Each row comes from the steps of one path. Every step used is in the known rows, and no mark comes twice. Write the path behind each row, first mark first.
Known rows:
S > A > C > H > E: [  5  -1  -5 -11   4  -1  -5   3  -3  -1   8  -4  28   0   1   5  -6  -2
   9   0  -1   1]
E > H > C > A > S: [  4  -2 -13 -12   1   9   0   6  -4   3 -20  -4  34  -4 -12  12  -7  -3
  15  -5  -2  -4]
S > A > C: [  3  -3  -4  -3   1  -4  -3   0   0   1   8  -6  21   4   3 -10  -4   0
  11   7  -5   5]
H > E: [-1  2  0 -8  4 -2 -2  1 -3 -3  4 -1 -1 -4  8  4  5 -4 -3 -2  4 -5]
Q > C > A > S > E: [  4   2 -14  -3   3  -3  -7   2  -6   3 -18  -3  21  10   4  14  -8   2
   6  -2   3  -7]
X > A > S > E > H: [ 4 -8 -4 -2 -3  0  0  4 -6 -2 -5  2 30  1 -6  0  0  4  5 13  1 -8]
X > A > C > H > E > S: [  1  -9 -11 -10   4  -3  -1   1  -5  -3  -7   2  36  -5   0  14  -4   3
   7  -3  -3   0]
A > X: [ 2 -4  2 -5 -1 -3  0 -3 -2 -1  1  1 -1 -2  1 22  6  4 -2 -4 -4  0]
S > A > X: [ 7 -3  1 -3 -2 -2 -2 -3 -3 -3  9 -4 13  3  0 15  4  2  2  5 -6 -1]
X > A: [ 1 -2 -6  1 -2  1 -1 -3 -2 -1  6  0 15 -1 -5  5  4  2 -1  9  0  1]
X > A > S > E > H > C: [  2  -5 -10  -5  -1   0  -1   6  -6  -2 -11   0  41   0 -10   0  -1  -2
   8  12   1  -6]
E > S > A: [  4  -7  -3   4   0  -3  -1   1  -3  -6 -10  -3  21   6   3  -7  -5   0
   8   3  -7  -5]
E > H > C: [  0   0  -5  -7   3  10   3   5   2   0  -5  -2  20  -4 -10  -2  -6  -3
  11  -3  -1   7]
A > S: [  0  -5  -6  -5  -2  -5   0   3  -6   1 -14   1   7  -2  -3  -3   3   0
   3  -2   1  -5]
S > E > H > C > A > X: [ 7  0  0 -6  2  3 -2  3  1 -1 -9 -3 28  4 -3 29 -8 -2  7  3 -5 -8]
A > S > E > H > C: [  1  -3  -4  -6   1  -2   0   9  -4   0 -19   0  27   2  -5  -6  -6  -4
  10   3   1  -8]
X > A > S: [  1  -7 -11  -4  -4  -3   0   0  -8   0  -6   2  23  -3  -8   2   7   3
   2   7   1  -4]
C > H: [  3   0   0  -3   1   4  -1   3   0   0  -4   2  10  -1 -10  14  -7   0
   0  -6   2  -1]
H > E > S > A: [ 3 -4 -3 -4  3 -5 -2  1 -6 -9 -4 -4 18  1 10 -3  0 -3  4  1 -3 -9]
H > C > A: [  1   5 -12  -6   2   2  -3   0   0   3 -13  -6  24   0  -6  17  -5  -8
   6  -3  -2  -4]
H > E > S: [ -1  -4  -3  -6   4  -5   0   1  -5  -7 -12   0   7  -3  12   2   1  -2
   1  -6  -1  -9]

Which path is each row?
[  3   2 -10 -10   1  -1  -3  -2  -2   2 -11  -5  23  -2  -5  35   0  -5
   5  -6  -6  -4]
H > C > A > X
[  1   0 -12  -8  10   3  -3   3  -5  -3 -13   2  18   3   3  15  -9   2
   4 -17   5   4]
Q > C > H > E > S
[ 6 -3 -2 -6  4  0 -3  4 -5 -8 -8 -1 25  0  0 11 -7 -3  3 -5 -1 -9]
C > H > E > S > A
[ 1 -3 -4 -8  3 -1 -1  3  1  4 -4  2 16 -1 -4  8 -9  2  8 -8 -1  6]
A > C > H
[  5 -10  -6  -2   2  -4  -1   2  -2  -3 -14  -2  34   5   0  -1 -13   2
  14  -3  -9   0]
E > S > A > C > H
[  8  -3  -3  -4  -2   1  -3   5  -5   1 -17  -2  24   3  -1  14  -7   1
   9   3  -1 -18]
C > A > S > E > H
[  1   6 -10 -10   9   5  -4   3  -3   0  -1   1  12   2   0  16  -7   1
   1 -13   9   7]
Q > C > H > E
[ 6 -3 -4 -5  2  0 -3  2 -1  1  5 -4 28  4 -5  1 -9  0 11  2 -3  5]
S > A > C > H
[  7  -6  -1 -10   4  -2  -3   2  -7  -9  -7   0  25  -1   1  28  -3   0
   2  -8  -4  -9]
C > H > E > S > A > X
[  3   2   0 -10   4   3  -3   4  -3  -3   0   2   9  -5  -3  18  -3  -4
  -2  -8   5  -5]
C > H > E
[  2  -4  -9 -12   3  -1  -2   0  -4   0   6   1  30  -6  -3  15   0   2
   4   1   2   3]
X > A > C > H > E
[  2  -4  -2  -7   5  -1  -1   4  -4  -6 -14   3  16  -3   1  16  -6  -2
   1 -12   1  -8]
C > H > E > S
[  5 -10  -1   0  -1  -6   0  -2  -4  -8  -9  -3  20   4   4  11  -1   4
   6   0 -11  -5]
E > S > A > X
[ 4 -1  8  3  1  4  0  5  2 -2  1  1 10  5  2 -2 -8  1  4  8  0 -5]
S > E > H
[ 7 -2 -3 -6 -2  0 -2 -5 -2  0 -4 -3  9  0  0 40  2  3  0 -5 -6 -8]
C > A > X
[  4  -7  -1  -8   3  -7  -2  -1  -7 -10  -3  -4  17   0  11  13   4   0
   2  -2  -6  -9]
H > E > S > A > X
[  2   4 -10  -3   6   7  -3   2  -1   2  -5   2  12   6  -7  13 -10   4
   4 -11   6  11]
Q > C > H
